Known rows, with every step that occurs:
C L: [-0.364 -3.635 -1.235  3.688 -0.309  1.924  1.751  0.187  0.446  0.559
 -0.326  0.157  0.007 -2.996  3.958  5.502 -1.403 -2.229  1.029 -1.070
  3.952  2.556  0.445  3.110 -1.675  1.072 -0.442 -0.448 -0.329 -0.635
  1.110]
S L C D F: [-2.747  1.717 -1.828  4.434 -1.134  2.950  0.812  0.314  0.576  2.450
  0.084  3.278 -0.649 -1.694  2.894 -1.803  0.254 -0.476 -1.740 -3.040
  2.379  0.632 -0.634  1.642 -1.018  1.443 -0.413 -0.562  2.815 -1.238
  1.032]
S R F D J: [ 1.415 -3.990  0.399  3.031 -1.572 -3.310  1.317  0.353 -0.334  0.810
 -1.438  0.204 -1.778  2.146  1.899 -4.208  0.234  0.684  1.919 -0.968
  2.154  1.646  0.395  1.184 -2.265 -0.136  0.432  0.382  0.207 -0.205
 -2.782]
K E: [ 2.709 -2.703 -1.169  2.648  0.846  0.347  3.104 -1.163 -1.187 -0.339
 -1.442  0.310 -0.765 -1.822  3.127  4.947 -2.518 -2.219  0.698 -0.882
  2.055  3.327  1.443  1.412 -1.707  0.801  0.975  0.272 -0.461  0.691
  1.802]
S R F D C L: [ 0.591 -4.160  0.042  0.676 -1.491 -2.463  0.716  0.415  0.350  0.177
 -0.672 -0.243 -0.214  0.857  2.086 -2.017  0.363  0.804  3.272 -1.057
  4.777  1.952 -0.451  3.047 -2.593 -0.516 -0.009 -0.096 -1.349  0.466
 -2.354]
E K D C L S R: [ 2.414 -2.280  0.980  1.294 -0.942  2.956 -2.243 -0.916 -0.560 -0.774
  4.161 -4.785  0.362 -1.121  0.950  2.489 -1.926 -0.143 -2.001  0.295
  1.576  0.021 -2.209  1.749 -1.032  1.085  0.808 -1.110  2.051  1.861
 -0.452]
R S L: [-0.499 -1.147 -1.616  0.230 -1.066 -1.598 -1.230  2.657 -3.553  0.936
 -1.779  0.549 -1.657 -1.915  2.547  0.387 -0.904 -1.843  0.825 -1.617
  0.658  1.996 -1.622  0.035 -1.810  1.208 -0.080 -0.401  0.930 -0.456
  1.352]
S L: [-1.028 -0.063 -1.737  3.388 -0.476  0.607  0.916  1.242 -1.157  1.182
 -1.975  2.256 -1.117 -2.853  2.685 -0.096 -0.641 -1.603 -0.331 -2.144
  1.987  3.422  0.330  1.004 -2.565  1.343  0.498  0.263 -0.157 -0.703
  0.782]
R S L C: [-1.445  0.274 -1.638 -0.504 -1.189 -0.818 -0.828  2.374 -3.557  2.165
 -0.416  0.196 -0.978 -0.657  2.041 -0.875 -0.266 -1.344 -0.858 -1.740
  0.480  0.274 -1.702  0.582 -1.200  1.707 -0.489 -0.831  3.035 -0.443
  1.214]
L S: [-0.584 -1.263 -0.167  2.464 -0.978 -0.972  2.542  1.351 -1.540  0.666
  0.756 -0.336 -0.532 -2.948  1.601  1.969 -1.998 -1.693 -1.265 -0.644
 -0.775  0.371  1.860  1.661 -0.198 -0.052 -0.715  0.020  1.866 -1.005
  0.140]
L S R F D C: [-0.182 -2.067  0.865 -0.220 -1.844 -3.284  1.698  1.030 -0.656  0.143
  0.806 -1.231 -0.385 -0.378  0.334 -3.185 -0.583  0.496  0.972 -0.473
  0.807 -0.439  0.747  2.508 -0.953 -1.177 -0.630 -0.059  0.354  0.149
 -2.521]
R F D: [-2.206 -4.449 -1.045  0.733 -0.303 -4.352 -0.437  1.262  1.459  0.385
 -3.375  2.259 -1.192  0.318  2.703  0.525 -0.489 -1.723  2.589 -0.652
  1.080  1.554  1.343  1.751 -1.190 -0.599 -0.579  0.701 -0.238 -1.883
 -1.132]
F R S L: [-0.738 -1.202 -2.426  0.184 -0.256 -2.552 -0.150  3.609  0.860  0.385
  0.813  1.657 -0.222 -1.321  2.010 -2.767 -0.709 -2.866  0.420 -0.224
  0.673  1.910  0.981 -0.606 -1.495  1.577 -0.326 -0.258  2.369 -0.321
  0.508]
L S R F D J: [ 0.596 -2.744  1.254  2.344 -1.997 -2.646  1.910  0.635 -1.478  0.692
  0.644 -0.746 -1.546  0.045  0.862 -4.101 -0.765  0.173 -0.157 -0.252
  0.040 -1.093  1.335  1.654 -0.849 -0.604 -0.734 -0.001  1.151 -0.127
 -2.775]
E K D C L: [ 1.062 -2.631 -0.313  1.440 -0.206  3.263 -2.938 -0.938  0.829 -0.458
  2.214 -3.409  0.202 -1.243  1.716  5.216 -2.307 -0.890 -1.041  0.123
  1.353  0.870 -2.471  1.932 -1.162  1.849  1.364 -1.122  1.801  0.817
  0.450]
E K D C L S: [ 0.669 -2.119  0.232  0.949 -0.526  3.367 -2.481 -0.754  0.324 -0.666
  3.426 -4.110  0.315 -2.042  1.039  4.355 -2.575 -0.906 -1.838  0.624
  0.554 -0.414 -1.900  2.091 -0.500  1.452  0.632 -1.183  2.318  0.968
  0.196]
W D C L S R F: [ 0.486 -3.625 -0.130 -1.438 -1.638  1.303 -0.490  0.334 -0.294 -0.282
  1.240 -1.165 -0.261 -3.121  2.232 -4.141 -0.673  0.214  1.748  0.262
  1.722  0.234 -0.120  4.319 -2.614 -0.500 -1.171 -0.210 -2.733  0.043
 -0.938]
L S R: [ 1.750 -1.273  0.755  2.949 -1.613 -1.388  3.142  1.001 -2.683  0.413
  2.098 -1.553 -0.528 -1.514  1.323 -1.000 -0.960 -0.347 -1.318 -1.156
  0.872  0.874  1.439  1.194 -0.965 -0.256 -0.645  0.000  1.456  0.177
 -0.890]
S L C D: [-2.693  0.743 -2.418  5.411 -1.085  2.941  0.149  0.790  0.035  2.327
  0.198  2.733  0.079 -1.900  3.304 -0.960  0.205 -0.728 -2.469 -3.164
  2.638  0.831  0.034  1.154 -1.629  1.280 -0.679 -0.782  2.403 -0.948
  1.234]
F D J: [-0.382 -2.497 -1.239  5.424 -1.593 -1.166  2.911 -0.444  3.904  1.977
 -2.005  1.616 -2.060 -1.916  1.520 -0.352 -1.175 -0.259  1.236 -1.884
 -0.834 -0.369  0.509  1.472 -1.154  0.230 -0.465 -0.178  0.997 -1.239
 -1.594]
F D C L: [-1.636 -2.174 -1.982  1.225 -1.407 -0.429  2.157 -0.230  5.341  1.070
 -1.129  0.909  0.425 -3.293  1.573  2.828 -0.966  0.092  3.333 -2.119
  2.738  0.048 -0.680  4.189 -1.433 -0.491 -0.715 -0.748 -1.047 -0.347
 -1.026]
J D C L: [-1.212 -1.643 -2.478 -2.105 -0.833  1.010  1.249  0.566  1.714  0.127
 -0.511  0.283  1.020 -5.518  1.497  3.551 -1.632 -0.592  3.582 -1.753
  0.959  0.275 -1.823  3.258 -3.587  1.071  1.312 -0.270 -2.857 -0.127
  0.717]
K D J: [ 1.095 -2.694 -0.259  4.417  0.437  2.184 -0.169 -1.291 -1.289  1.122
  0.632 -1.223 -1.996 -1.780  2.194  1.141 -2.577 -0.408 -1.811 -0.814
 -0.506  1.619 -0.805  1.218 -1.043  0.760  1.853 -0.209  2.501 -0.423
  0.018]
C D: [-0.747 -3.695 -2.233  7.263 -0.969  1.119 -0.329  0.830  1.876  0.621
 -0.251  2.686  0.062 -1.734  4.133  3.788 -1.373 -1.296  0.183 -2.710
  2.850  2.298  0.759  0.451 -0.877 -0.285 -0.564 -0.253  0.405 -1.948
  1.484]

Rows:
[ 0.259 -2.693  1.028  1.161 -1.684 -3.609  1.616  1.185 -1.298  0.223
  0.777 -0.485 -0.813 -0.442  1.417 -2.760 -0.285 -0.254 -0.030 -0.573
  0.900 -0.144  1.834  1.434 -0.757 -1.086 -1.227  0.220  0.782 -0.224
 -2.053] => L S R F D
[-1.271 -0.902 -2.227  3.983 -1.028  0.597 -0.249  1.538  3.345  0.303
  1.059  4.398 -0.947 -1.774  3.022 -1.907 -0.616 -1.534  1.490 -1.828
  2.135  1.237 -0.231 -0.054 -0.196  0.285 -0.623 -0.385  1.902 -1.511
  1.066] => C D F R S L
[-1.509 -1.324 -2.079  1.240 -1.383 -2.132  2.354  0.159  4.932  1.279
 -1.745  1.270 -0.069 -2.387  0.857  1.227 -0.913  0.311  2.919 -2.208
  0.794  0.420 -0.315  2.864 -1.317 -0.694 -0.281 -0.295 -0.143 -0.773
 -1.217] => F D C
[-1.005 -0.749 -2.535 -2.351 -0.929 -0.945  1.302  1.059  1.158  0.461
 -0.873  0.685  0.671 -4.442  0.604  1.897 -1.534 -0.304  3.238 -1.980
 -1.097  0.535 -1.417  2.019 -3.465  0.822  1.928  0.198 -1.986 -0.675
  0.446] => J D C
[-0.839 -2.984 -0.309  2.882 -0.746  1.900  2.144  0.510 -0.436  0.248
  1.146 -0.652 -0.019 -4.215  3.126  4.854 -1.881 -2.390 -0.487 -0.362
  2.612  0.457  1.249  3.472 -0.711  0.362 -1.210 -0.685  0.452 -0.332
  0.586] => C L S
[ 0.850 -2.647  1.198  1.329 -1.286 -2.465  1.568  1.226 -3.711 -0.005
  1.219 -1.322 -0.768  0.136  1.610 -2.133 -0.786 -0.705 -0.487 -0.154
  1.087  0.914  1.609  1.465 -0.997 -0.442 -0.386  0.312  1.075 -0.377
 -1.421] => L S R F
[-0.076 -0.471 -1.008 -0.593 -0.474 -2.673  2.572  1.529  1.999  0.463
  0.776  2.033 -1.619 -0.258  1.168 -2.228 -1.070 -1.851  2.661  0.130
 -0.235  1.692  0.156  0.948  0.117  1.282  0.200  0.197  3.417 -1.328
  0.101] => D F R S
[-1.720  0.587 -1.649  1.012 -1.651  0.385 -1.013  1.741 -1.830  1.923
  0.174  1.775 -1.387 -1.046  2.310 -1.244 -0.169 -0.639  0.116 -2.359
  1.088 -0.270 -2.370  0.535 -0.509  1.365 -0.841 -0.907  3.355 -0.956
  1.342] => R S L C D F
[ 1.685 -2.833 -0.134  2.756 -0.031  1.555 -2.730 -0.371 -0.314 -0.444
  1.714 -2.521 -0.692 -0.929  2.267  4.311 -1.968 -1.622 -2.472 -0.131
 -0.321  1.757 -0.982 -0.299 -0.752  1.759  0.738 -0.359  3.074 -0.016
  0.893] => E K D
[-0.433 -1.706 -0.745  0.983 -2.139 -0.656  3.104 -0.196  3.825  0.793
  0.580 -0.449  0.413 -3.306  0.901  0.512 -0.525  0.777  2.331 -1.945
  2.841 -1.011 -0.296  4.000 -1.225 -1.085 -1.472 -0.865 -0.719  0.595
 -2.103] => F D C L S R
[-0.783 -2.585  0.161 -0.443 -1.214  0.543  1.012  0.340 -0.568  0.090
  1.054 -2.079  0.693 -0.864  1.094  0.219 -1.480 -0.046  2.358  0.117
  3.839  0.577 -0.891  4.850 -1.749  0.191  0.602 -0.801 -0.894  0.526
 -1.357] => D C L S R F
[-1.394 -0.879 -2.585  3.298 -0.811 -0.105 -0.262  2.860  1.790  1.682
  2.263  1.885 -0.135 -0.263  1.851 -4.733 -0.548 -1.802 -1.210 -0.689
  0.636 -0.758  0.338 -0.372 -0.881  1.881 -0.425 -1.142  3.960 -0.394
  0.296] => F R S L C D J
[-1.416 -0.520 -1.807  3.206 -1.737  1.101 -1.430  1.800 -2.352  2.444
  0.041  0.705 -1.390 -0.533  2.196 -1.796 -0.652 -0.640 -0.992 -2.084
  0.486 -1.129 -2.268  0.199 -0.963  1.738 -0.371 -1.223  2.944 -0.617
  0.975] => R S L C D J
[-2.016 -1.736 -1.293  0.953 -1.597 -0.528  2.481 -0.077  4.772  0.863
 -0.147  0.202  0.487 -4.145  1.012  2.186 -1.202 -0.045  2.559 -1.607
  1.955 -1.376 -0.134  4.315 -0.764 -1.019 -1.480 -0.900 -0.713 -0.199
 -1.288] => F D C L S
[-2.163 -1.248 -1.909  5.489 -0.953  1.897  1.005  0.525  1.362  2.349
  1.655  1.502  0.762 -0.153  3.277  1.776 -0.524 -0.671 -2.354 -2.713
  2.070 -0.015  0.582  1.573 -0.221  0.800 -0.949 -0.849  3.843 -1.793
  1.156] => L C D
[-0.469  0.063 -1.977 -2.104 -0.353 -1.762  3.066  1.182  3.271 -0.101
  0.348  3.137 -0.590 -4.450  1.324 -0.913 -0.913 -1.553  3.055 -1.128
 -1.756  0.600  0.457  0.535 -2.218  1.177  0.875  0.861  0.224 -1.312
  0.359] => J D F R
[ 1.649 -3.223  1.291 -0.110 -0.562  2.099 -3.465 -0.692 -1.285 -1.225
  3.437 -4.528  0.150  0.247  1.157  1.323 -1.705 -0.454 -1.099  1.176
  1.712  0.066 -2.056  2.072 -1.084  1.087  0.846 -0.953  1.701  1.536
 -0.824] => E K D C L S R F
[ 1.403 -3.198 -1.061  4.017 -1.405  1.709  0.926 -0.165  0.437  1.214
 -0.435  0.850 -2.555 -3.193  2.766 -4.018 -1.335 -0.614 -0.163 -0.596
 -2.112  0.684  0.692  1.517 -2.260  0.950 -0.454  0.243 -0.888 -1.467
 -0.115] => W D J
[-0.659 -2.230 -0.805 -3.721 -1.323 -0.450  0.528  0.974 -0.301 -0.532
  0.552 -0.828  0.762 -4.063  1.003  0.246 -1.118 -0.102  3.467 -0.805
  1.092 -0.632 -1.397  3.206 -3.402  0.321  1.063 -0.097 -2.939  0.433
 -0.570] => J D C L S R F
[-3.204 -3.931 -0.526 -1.255 -0.897 -2.551 -0.171  0.871  2.438  0.135
 -1.835  0.793 -0.146 -1.073  1.558  0.578 -1.053 -1.086  3.203  0.153
  1.701 -0.607  0.429  4.299 -0.884 -0.832 -0.490 -0.254 -1.068 -1.093
 -1.719] => R F D C L S
[-1.578 -1.164 -1.878 -2.590 -1.178  0.874  1.601  0.675  1.160  0.022
  0.707 -0.440  0.955 -6.433  0.967  3.013 -1.859 -0.752  2.846 -1.254
 -0.076 -1.146 -1.244  3.283 -2.884  0.581  0.665 -0.416 -2.468 -0.024
  0.470] => J D C L S
[-2.871 -4.301 -1.139 -0.745 -0.495 -2.441 -0.542  0.673  2.695  0.326
 -2.864  1.238 -0.155 -0.128  2.066  1.120 -0.831 -1.073  4.103 -0.353
  2.850  0.659 -0.131  3.908 -1.520 -0.301 -0.019 -0.251 -1.245 -1.151
 -1.363] => R F D C L
[-0.118 -2.909 -1.691  0.479 -1.129  2.549  0.119  0.021  1.828  0.342
  0.275 -0.193 -0.165 -4.609  2.840 -0.784 -1.152 -0.591  1.919 -0.802
  1.433  1.327 -0.512  4.145 -2.628  0.258 -0.766 -0.288 -2.521 -0.641
  0.405] => W D C L
[-1.811 -0.516 -2.180  1.726 -1.534  0.184 -1.949  2.355 -2.435  1.871
  0.111  1.165 -0.536 -0.991  2.768 -0.201 -0.330 -1.058 -0.823 -2.366
  1.389 -0.126 -1.823  0.075 -0.895  1.121 -0.928 -1.012  2.703 -0.633
  1.545] => R S L C D
[ 0.254 -4.008  0.826  1.945 -1.051  0.543  1.320  0.650 -2.184 -0.232
  1.377 -1.399 -0.270 -1.567  3.198  1.350 -0.893 -1.393  0.302 -0.159
  4.035  1.053  1.022  3.154 -1.345  0.201 -1.059 -0.454 -0.046  0.393
 -0.525] => C L S R F
[-2.082 -0.164 -1.772  2.510 -1.094  0.690  1.043  1.059  2.312  2.107
  2.867  2.167  0.261  0.650  2.308 -1.487 -0.275 -0.711 -0.805 -1.594
  1.064 -1.086  0.021  0.962  0.794  1.234 -1.105 -0.950  5.685 -1.591
  0.740] => L C D F R S
[-0.067 -1.147 -1.193 -2.422 -1.702  0.429  2.103  0.653  0.562 -0.101
  1.396 -1.057  1.050 -5.623  0.798  1.097 -1.216  0.246  2.783 -1.638
  0.965 -0.662 -1.648  2.944 -3.389  0.390  0.721 -0.289 -2.606  0.748
 -0.291] => J D C L S R
[ 0.869 -3.389 -0.058  0.388 -1.428 -3.872  0.738  0.632  0.099  0.258
 -1.217  0.075 -0.523  1.576  1.488 -3.309  0.293  0.993  2.848 -1.390
  3.166  2.038 -0.234  2.109 -2.389 -0.629  0.308  0.291 -0.649  0.018
 -2.569] => S R F D C
[-0.779  0.992 -0.755 -1.393  0.707  0.856 -0.627  0.154  0.027  1.071
  2.906  0.484 -1.111 -1.904  1.779 -2.917 -0.921 -0.778 -1.678 -0.558
 -0.038  0.795 -1.156  1.011  0.064  1.042  0.563 -0.327  5.360  0.021
  0.531] => K D F R S L C
[-2.761 -3.702 -1.108 -0.848 -0.492 -3.867 -0.327  1.070  2.176  0.654
 -3.050  1.679 -0.509  0.639  1.294 -0.400 -0.766 -0.653  3.754 -0.464
  1.221  1.044  0.060  3.158 -1.423 -0.512  0.372  0.227 -0.607 -1.654
 -1.657] => R F D C
[-1.412  1.674 -1.280 -0.967 -0.614 -1.191  2.303  1.497  1.693  1.519
  1.433  2.497 -1.337 -0.265  0.884 -4.555 -0.207 -1.508  1.028 -0.357
  0.065  0.462 -0.259  1.242 -0.139  1.894 -0.154 -0.191  4.786 -0.883
  0.019] => D F R S L C
[ 1.791 -1.504  0.452  2.303 -0.106  1.910 -1.734 -1.258  0.161 -0.295
  1.667 -1.694 -1.531 -0.705  1.700  3.049 -1.887 -1.163 -1.340 -0.094
 -0.831  1.508 -1.695  0.421 -0.106  1.896  1.061 -0.041  3.669 -0.155
  0.625] => E K D F
[ 0.121 -2.435 -2.179  0.242 -0.049 -3.538  0.653  3.429  1.278  0.200
  1.311  0.765  0.042 -0.574  1.912 -0.579 -1.229 -2.840  0.831  0.125
  0.239  1.606  1.356 -0.415 -0.940  1.180 -0.461 -0.213  2.910 -0.701
  0.485] => F R S
[ 0.124 -4.164  0.930  3.431 -1.616  0.556  2.045 -0.075  0.266  0.359
  0.850 -0.839 -1.109 -1.811  2.415 -0.575 -0.862 -0.618  0.698 -0.118
  3.023 -1.065  0.744  3.371 -1.118 -0.200 -1.388 -0.730 -0.269  0.527
 -1.851] => C L S R F D J
[-1.658 -0.783 -2.953  1.849 -0.652 -0.839 -0.609  3.353  1.882  1.085
  2.370  2.275  0.465 -0.890  2.437 -3.342 -0.222 -2.275 -0.937 -1.013
  1.383  0.231  0.797 -0.592 -0.898  1.329 -0.996 -0.932  3.881 -0.399
  0.940] => F R S L C D
[-1.201 -1.837 -1.961  5.904 -0.548  0.749  1.364  0.628  4.985  0.283
  1.390  4.345 -0.430 -1.160  3.111 -0.570 -1.047 -1.378  1.419 -1.646
  2.415  1.914  1.250  0.613 -0.010  0.121 -0.441 -0.042  1.799 -2.008
  0.748] => C D F R
[-0.210 -4.157  0.684  1.697 -1.366 -0.345  1.489  0.456  0.162 -0.156
  1.085 -0.712 -0.267 -2.503  3.025  0.894 -0.533 -0.959  0.834 -0.422
  3.841 -0.065  1.087  3.229 -1.113 -0.618 -1.962 -0.440 -0.624  0.348
 -1.299] => C L S R F D
